Each row comes from the steps of one path. Every step used is in the known rows, and no mark comes twice. Write the path behind each row, first mark first.
(in the rows, 128 means zero)
Known rows
bepi-nupuba-bakir-bazi-rivu-lesogi-tisig: [138 150 138 146 147 140  99 227 123 109 165 127 115 119 172 132 190 151
 113 167 139 122 132  37 114  72 185 193 186 154 130 152 197 167 126  90
 110  88 116 142 157 132  99  80 114 128  89 177 139 127 182 127 123 130
 132 138 134 115 194 139]
valir-bepi-nupuba-bakir-bazi-rivu: [145 118 143 151 146 175 104 231  95 126 164 145  91 102 140 105 167 151
 107 114 133  91 108  52 121  89 174 189 184 131 164 145 170 165 107 106
  84 135  95 115 219 158 111  76 131 114  83 137 130 104 163 117  98 150
 144  98 139 133 187 142]
nupuba-bakir-bazi-tisig: [172  89 138 127 163 130  90 203 108  97 154 152 112 137 181 136 161 149
  67 130 135  98 112  56 105 124 172 144 155 127 123 149 178 167 155  94
 110  81 128 120 158 148 123  99 124 124 125 139 103 111 147 154 142 166
 178 118 106  91 189  67]
rivu-lesogi-tisig-bazi: [131 191 155 124 127 123 126 121 157 114 124 147 123 195 145 152 155  95
 101 177 135  84 131  92 118  86 134 126 137 149  71 125 159 127 167 140
 102 104 134 159 106 108  88 103 135 108 119 237 150 149  57 104 112 168
 120 140 153 143 183 149]
lesogi-rivu-bazi-bakir: [148 146 202 167 177 142 151 200 117  74 144 102  98 173 177 140 134 111
 123 105 104 140 146 152 141 104 116 124 127 152 154 176 147 172 114 146
  92  81 116 105 167 133 159  85 102 158 101 197 149 147  93 163 136 137
 123 108 114 148 112 164]
valir-bepi: [144 133 149 149 123 172 118 144 124 130 122 149 100 120 108 107 114 106
 109  92 122  87 104 129 133 117 120 135 134 109 140 134 122 136 114 152
  99 156 114 119 186 153 123  97 140 110 113 144 133 113  99 105  89 157
 148  85 131 139 158 141]
tisig-bazi: [124  99 103 114 137 107 157 138 109 123 137 153 137 182 140 151 145 146
 131 169 118 126 137  99 113 133 129 129 106 152  99 106 147 120 148 108
  85  94 112 136 121 116 110 132 154  97 114 153 110 130  73 147 136 149
 108 126 156 142 173 110]
rivu-lesogi-tisig-bazi-bakir: [140 191 167 128 131 115 119 130 142  89 121 130 125 194 167 159 161  98
 101 140 121  89 128  97 135  77 141 117 142 148  80 141 171 134 168 133
  85 102 145 157 121 108  86 101 116 103 117 237 141 145  44 118 109 177
 126 128 132 135 174 144]
tisig-lesogi: [103 110 122 138 120 115 115 113 134 144 104 148 111 146 132 152 156 137
 148 152 120 110 120 105  92 123 122 163 158 115  61 139 168 124 152 104
 117  98 157 144 102 150 115 117 126 108  99 139 119 125 113 111 118 135
 123 112 155 113 179 116]
tisig-bazi-rivu-lesogi: [121 162 125 103 120 109 191 132 117 119 156 138 134 192 136 159 191 152
 111 153 101  86 128  97 132 125 140 138 157 168 133 147 202 104 155  98
  65 103 139 142 140 111 100  76 139 106 118 199  99 143  67 139 107 134
 117 128 174 133 193 131]
valir-bepi-nupuba-bakir-lesogi-rivu-bazi: [152 126 183 187 159 188  93 229 112 122 169 160  56 117 119  95 148 129
 110 155 141  92 116 105 115  92 136 196 175 132 131 171 142 169 107 145
  84 117  92 115 190 150 133  81 155 119  82 165 165 106 141 121 117 150
 144  94 131 131 195 163]
savabu-kino-beses: [126 139 117 106 126 129 144 110 143 123  76 151 134 168 181 147 110 142
  67 101 128 158 114 115 144 114 141 133 138 164 123 111 156 131 151 134
 128 103 166 114 136 161 100 115 140 200  97 181 154 143 124 121 112 158
 138 137 135 114 138 141]
valir-bepi-nupuba-bakir-bazi-tisig-lesogi: [155  97 143 167 148 161  81 227 106 118 150 172  81 116 146 117 183 135
 105 146 136  83  87  28  96  71 156 202 197 101 104 162 180 185 128 102
  87 107  99 126 196 178 104  72 149  82  69 148 139  85 144 100  92 162
 160  75 133 118 207 115]
bepi-valir: [131 122 173 126  89 152  79 128 132 168 174 126 114 134 150 125 152 109
 143 155 156 120 139 125 159 133 119 155 151 153 113 132 131 126 105 122
 130 129 110 132 157 134 139 135 133 118  96 135 142 118 138 121 176 128
 102 148 155 115 128 165]
rivu-lesogi: [129 184 154 122 112 128 123  82 164 135 137 129 103 139 102 113 160 103
 104 149 133  86 120 129 136 123 120 152 162 148 102 174 146 109 161 151
 130 129 142 117 121 109 125 101 107 129 143 177 128 145 113 132 114 161
 139 153 148 125 139 121]
valir-bepi-nupuba-bakir-bazi: [150 104 147 159 159 177  86 212 100 129 156 164  89 106 135 103 159 135
 112 135 143 100 109  66 108  99 160 194 157 127 126 147 140 165 112 121
 103 137  83 106 210 157 115  91 136 101  95 142 135 105 162 118 116 169
 150 103 130 135 187 119]
kino-beses: [144 100 145 127 129 104 144 131 138 160 107 136 104 124 161 132 123 155
 103 118 121 150  97 129 134 139 139 137 164 125 117 102 140 124 146 105
 111 119 113 117 121 121 116 126 140 158 121 162 136 138 140 110 115 146
 106 155  96  98 144 124]
beses-kino-savabu: [116 134 126 131 158 129 111  95 133 196  77 158  72 129 139 120 108 118
  81 118 116 162 137 167 138 110 121 107 160 128  97  79 182 116 148 137
 166  63 123 132 132 114 130 124 102 187 119 158 104 122 121 113  88  97
 156 145  99  88 114 107]
rivu-lesogi-tisig-bazi-bakir-beses-kino: [170 185 141 145 133 135 121 124 122 102 124 147 103 225 173 138 145 103
 105 156 140  96 131 102 131  61 137 112 164 147  55 123 171 126 188 127
  91  72 146 178 114 133  88  81 106 144 123 234 115 144  64  98  91 196
 150 126 110 116 177 146]
valir-bepi-nupuba-bakir-lesogi-tisig-bazi: [150 119 154 173 131 163  71 221  97 118 151 181  76 125 138 106 152 136
 119 161 138  89 112  63 108  77 152 170 173 118 109 116 144 161 124 121
  73 126 109 151 169 145  86 102 177  88  75 152 161 100 104 101 108 163
 147  96 126 133 226 157]
rivu-bazi: [139 108 163 117 141 162 154 125 147 127 121 116  99 188 120 126 136  98
  86 140 144 129 125 112 119 138 125 137 100 160 110 172 145 144 124 142
 106 101  96 118 149 123 166 116 109 133 116 204 126 135 129 159 137 145
 112 119 145 141 152 125]
tisig-lesogi-rivu-bazi-bakir-beses: [139 132 168 169 162 133 137 185 111 100 136 133  79 189 173 146 161 130
 153 140 126 112 134 118 109 109 118 170 191 136  64 173 186 163 154 109
  75  47 137 141 137 177 133  76 103 155  90 206 125 132  95 128 115 175
 125  86 128 132 179 156]
rivu-lesogi-tisig-bazi-bakir-nupuba: [148 191 154 147 121 103 137 140 134  85 130 139 129 212 151 134 147 104
 128 164 118 113 126  91 112  70 152 116 150 153  74 156 155 129 182 136
  78  81 153 170 112 112  83  99 108 107 127 229 144 142  73 121 125 197
 139 110 129 134 187 148]
lesogi-rivu-bazi-bakir-nupuba: [148 148 184 170 172 135 163 204 108  74 138 112 111 186 176 126 132 114
 146 128 105 158 138 142 124  97 126 127 140 164 138 182 141 169 117 145
  81  70 112 114 164 135 149  85  94 155 110 210 155 144 117 164 153 165
 133  87 103 151 124 173]
valir-bepi-nupuba: [133 123 141 165 128 163 110 174 117 140 137 145  96 107 100 106 145 120
 138 125 134 105 102  85 130  76 128 174 154 120 143 142 126 156  98 141
 108 153  84 127 185 145 110  94 157 106  88 129 163  99 145  97  85 143
 123  92 136 152 144 157]
bakir-nupuba: [127 134  83 141 112 105 147 141 106 125 131 155 159 152 115  94 118 131
 178 168 127 170 119 114  97 123 146 136 139 141 109 147 110 114 154 140
  97  97 132 146 115 138 106 135 106 132 139 129 130 125 172 126 154 180
 135  83 122 128 145 144]
nupuba-bepi: [142 168 128 180 102 138 134 126 131 122 114 146 111 124 167 130 128 140
 137 157 122 137 104 136  91 163 131 190 138  97 152 154 134 116 131 112
 110 150 110 121 136 139 136 143 168 156 113  91 129 132 145 101 107  99
 137 112 117 109 140 105]
nupuba-bakir-beses-kino: [177 103 107 147 146 140 106 162 105 138 157 162  88 132 178 117 106 149
 111 121 174 119 123 122 121 128 148 138 175 121  78 124 152 125 169 105
 125  80 101 144 124 166 145 100 112 192 136 131  65 133 143 122 113 167
 193 134  77  61 157 100]
bakir-lesogi: [139 136 116 137 103 137  94 112  96 130 146 168  97 138  97  84 132 145
 136 154 124 106 121 144 122 139 135 138 163 137 114 121 124 105 157 133
 101 137 203 151 112 137 100 125 128 126 144 102 146 111 145 109 153 151
 124 130 121 125 188 137]
nupuba-bakir-lesogi-rivu: [150 135 163 164 145 137  76 204 109 106 172 164  80  96 159  90 121 158
 104 152 118  98 134 148 107 141 137 156 187 133 130 144 139 123 152 133
 107 110 173 126 127 137 126 111 141 154 125 115 133 133 129 140 153 141
 171 137 101  92 186 139]

Write each row's path
[163  99 160 149 168 132  87 233 105 100 153 163 102 133 200 150 173 156
  81 147 118 106 118  67  93 114 161 179 187 126 102 155 199 169 160  90
 104  57 139 117 146 162 118  81 126 125  96 151 105 111 113 135 133 158
 174 111 120  95 201  90]
nupuba-bakir-bazi-tisig-lesogi-rivu
[101 138 146 165 147 131 119 166 128 126 122 141 112 134 158 148 164 138
 156 175 102 113 138 134  92 110 103 177 182 131  88 146 167 143 149 114
 118  80 152 127 113 150 119  93 132 139  95 145 142 133  79 105 117 119
 118 112 146 126 151 157]
tisig-lesogi-rivu
[163 172 182 193 160 137 170 199 109  73 141 114 104 182 198 126 133 120
 150 145 100 161 127 148 110 118 131 158 136 146 159 194 146 161 121 143
  73  77 105 117 162 141 156  94 112 176  97 191 146 141 125 155 137 155
 137  75 101 137 129 162]
lesogi-rivu-bazi-bakir-nupuba-bepi
[161 159 119 192 123  93 161 166  87  70 125 123 134 147 195 117 118 140
 178 116 113 166 102 128 107 121 164 124 159 115 146 174 128 126 141 115
  74 116 138 142 145 147 113 133 108 141 119 101 118 120 162 151 136 170
 163  73  83  99 141 107]
bazi-bakir-nupuba-bepi
[171 107 127 143 156 133  82 163 112 169 140 168  65 109 180  94  98 152
  80 112 163 127 119 143 114 140 158 142 198 115  83 103 168 126 171 104
 128  53 106 144 136 142 144 119 111 203 130 143  73 130 145 115 102 150
 194 136  62  62 169  82]
nupuba-bakir-beses-kino-savabu
[155 113 133 116 156 137 115 211 102 105 163 130 122 121 184 131 159 176
  87 114 126 107 121  81 101 147 187 165 162 151 142 145 194 132 142  93
  99  90 138 116 176 149 128  82 105 146 127 131  82 135 165 155 141 150
 166 129 124  90 185  90]
nupuba-bakir-bazi-rivu
[163 186 152 133 124 119 121 141 128  87 143 135 106 200 167 139 140 102
 117 139 143  86 124  97 134  81 147 123 166 139  65 131 163 128 175 119
  72  86 141 176 120 133  88  89 117 123 124 238 122 143  62 107 110 210
 130 123 118 129 190 142]
rivu-lesogi-tisig-bazi-bakir-beses
[157 156 155 121 143 148  93 206 123  96 157 127 116 138 186 131 167 133
  59 123 128  97 121  77 100 122 189 178 175 154 124 152 207 138 155 104
 101 104 148 136 164 140 112  71  99 141 119 182 104 142 139 139 129 161
 166 132 134 101 208 104]
nupuba-bakir-bazi-rivu-lesogi-tisig
[162 108 167 111 144 145 156 145 136 108 123 126  90 191 130 147 159  94
  69 128 126 107 107  77 133 116 121 110 131 132 125 180 173 172 133 131
  97  94  95 136 143 128 156  91 121 114 107 220 145 118 105 151 115 131
 120 100 120 128 176 109]
rivu-bazi-tisig
[144 164 107 178  69 136 119 143 109 153 145 164 125 161 162  83 121 131
 205 211 133 179 106 119  83 168 147 204 169 132 121 169 120 109 139 119
  82 103  98 142 138 148 118 144 141 150 106  95 148 118 192 107 180 153
 132  89 133 101 154 147]
bakir-nupuba-bepi-valir
[165 144 193 163 193 142 145 194 109 121 137 129  59 175 192 114 116 116
 103  97 119 150 145 165 154 102 117 122 168 151 113 137 172 168 133 137
  95  37 108 126 174 147 160  75  88 211 104 216 129 135 107 139 103 153
 143 106  79 137 125 153]
lesogi-rivu-bazi-bakir-beses-kino-savabu
[132 131 130 124 136 130 117 173 115  98 105 145 143 192 180 170 126 124
 124 165 117 137 142  92  98  85 142 113 106 132 100  73 146 150 135 111
  94  91 127 179 109 129  85 131 162 108  95 196 150 135  52  95 117 130
 108 109 145 147 173 164]
lesogi-tisig-bazi
[147 103 157 121 145 131 141 140 144 117 113 126  85 203 128 161 181  94
  81 153 128 103 105  62 113 116 122 145 153 121  79 183 203 180 149 115
  89  77 114 142 130 147 139 100 118  99  94 224 133 109 102 153 112 140
 120  83 144 122 189 102]
rivu-bazi-tisig-lesogi
[161 117 146 150 130 124  75 159 110 114 158 166  85  98 146  92 136 157
  93 138 135  96 119 136 110 149 152 153 178 136 117 145 137 113 160 121
 114 117 166 131 122 128 123 122 130 131 133 104 115 127 143 145 156 148
 169 140  97  77 196 114]
nupuba-bakir-lesogi
[155 139 196 150 175 153 156 200 134  93 149 129  98 175 155 143 156 109
  92 147 104 128 133 119 137  98 107 131 144 136 155 170 164 187 113 138
 102  74  97 119 149 131 159  80 134 149 107 213 179 129  82 134 120 119
 119 104 120 151 120 160]
lesogi-rivu-bazi-tisig
[138 143 191 151 170 165 154 180 134 109 138 115 107 170 140 132 135 110
 114 153 109 135 149 150 120 120 106 149 122 155 144 166 142 162 115 147
 115  92  99 114 152 125 163  93 128 162 109 196 158 144  97 147 136 123
 112 113 136 159 122 173]
lesogi-rivu-bazi
[152 118 141 169 149 165  73 194 104 178 134 182  45  86 137  90 119 141
 108 119 155 109 103 111 123  89 149 179 196 103 109 116 157 156 127 124
 112  86  72 133 194 153 123  94 138 158  91 153 128 103 148  94  67 151
 174 104  92 103 167 126]
valir-bepi-nupuba-bakir-beses-kino-savabu
[126 151 157 204 141 128 145 184 110  94 115 139  92 186 184 145 170 125
 169 180  98 143 116 119  60 123 125 198 179 136  82 206 177 149 152 119
  68  61 139 126 134 150 129  89 111 148  79 183 138 133 113 138 128 158
 129  62 129 124 175 147]
tisig-lesogi-rivu-bazi-bakir-nupuba-bepi
[146 135 115 142 110 135  93 154  85 109 132 181 115 194 133 119 124 136
 131 177 117 118 133 105 109 101 140 126 153 140  85  74 145 122 165 125
  75 106 199 187  88 132  69 127 163 110 116 148 154 116  77  80 151 160
 107 112 134 140 235 158]
bakir-lesogi-tisig-bazi
[166 145 165 156 137 151 118 169 108 101 152 161  73 175 117  91 148 124
 106 167 101 109 126 130 131 114 112 145 180 144 133 146 155 152 142 150
  77  90 167 144 124 141 129  87 138 142 119 159 178 108 102 112 150 143
 120 106 117 135 186 168]
bakir-lesogi-rivu-bazi-tisig
[126 106 139 162 145 120  94 200 123 131 153 130 115  81 153 138 157 160
 147 165 150 141 128  82 126 106 159 175 164 126 129 155 145 161 109  96
 139 108  92 126 136 138 129 126 143 117  93 120 131 123 182 150 129 114
 132 148 116 105 143 131]
bepi-nupuba-bakir
[163 142 174 164 114 146 153 155 109 106 143 118  85 211 183 122 141  96
 142 140 137 155 108 109 128 139 150 144 140 162 117 213 149 141 128 125
  65 103 100 136 176 141 158 126  95 136  94 201 121 128 173 169 173 179
 125  80 104 118 163 122]
rivu-bazi-bakir-nupuba-bepi-valir
[138 111 136 170 138 113  74 216 103 117 159 165 105 122 163 128 166 169
 144 206 146 134 134  61 102  87 169 171 177 136  93 113 154 149 130 100
  99  93 126 165 109 132  85 132 162 108  82 146 153 115 139 122 144 128
 122 134 124 110 207 151]
bepi-nupuba-bakir-lesogi-tisig-bazi
[163 127  96 132 145 134 112 126 105 183 119 173  65 153 143  89  98 137
 130 109 158 144 121 155 138 117 141 126 181 116  72  66 163 116 176 113
 125  55 110 157 121 163 129 115 106 219 140 148  87 115 137  76  88 157
 151 122  74  99 140 108]
bakir-beses-kino-savabu
[145 132 149 143 147 111 123 189  99  69 108 129 146 187 202 175 132 123
 128 122 113 134 141  91 118  74 150  88 113 130 106  89 154 156 130 107
  85  84 143 174 117 127  78 133 146  93  94 184 140 131  50 120 118 152
 119 105 112 140 174 150]
lesogi-tisig-bazi-bakir
[141 134 104 106 132 154 148 173  93 115 152 124 143 169 146 119 171 150
 108 114 108 122 129  86 122 124 177 159 147 161 150 119 188 127 135  99
  86  99 155 123 174 153 105  75  90 147 135 134 101 120 161 122 136 143
 121 111 149 143 177 113]
bakir-bazi-rivu
[160  93 142 132 162 146  93 185 114 111 155 147 118 128 173 117 140 147
  75 133 141 115 131  91  91 148 172 164 141 151 102 137 157 139 156 106
 121  99 127 102 161 151 135 107 108 134 126 128  80 125 158 157 162 171
 167 135 116  97 178  76]
nupuba-bakir-bazi
[143 163  86 181  91 120 153 146 110 121 110 159 135 152 146  98 107 139
 191 192 120 176  93 122  63 156 151 182 147 119 138 165 120 113 150 126
  83 118 115 146 115 139 114 144 138 149 126  97 136 121 180 112 150 153
 148  74 116 109 161 124]
bakir-nupuba-bepi
[163 125 141 155 134 128  66 196 103 101 148 176 100 136 174 121 128 151
  94 162 136  98 128 110  96 126 166 138 162 129  92 108 153 128 162 109
  91 102 169 164 109 124  96 130 159 120 114 151 123 132  90 122 146 155
 162 130 118  88 226 129]
nupuba-bakir-lesogi-tisig-bazi
[106 124 165 157 150 140 127 161 133 124 115 133  91 174 148 154 175 115
 136 177 106 114 143 118  86 114 103 184 155 140  70 171 181 153 144 125
 102  67 134 126 127 148 137  88 126 137  89 207 139 138  88 132 125 135
 111 107 158 136 171 156]
tisig-lesogi-rivu-bazi
[169 112 126 180 139 176  93 195  95 149 155 175  66 117 130  98 128 132
 130 131 166  99 105  91 121  75 149 173 185 110 102 141 139 155 128 122
 105 119  67 135 187 164 116  89 139 149  94 134 118 100 145 100  78 162
 172  93 100 105 165 140]
valir-bepi-nupuba-bakir-beses-kino
[161 125 140 160 146  95 149 177  66  80 160 157 120 195 178 138 151 163
 142 148 101 116 144 125 143 108 135 113 153 160 115 121 144 127 150 110
  55  79 174 149 130 136  89  97 141 115 112 154 117 122  55 150 147 176
 122 114 117 137 179 124]
tisig-bazi-bakir-lesogi-rivu
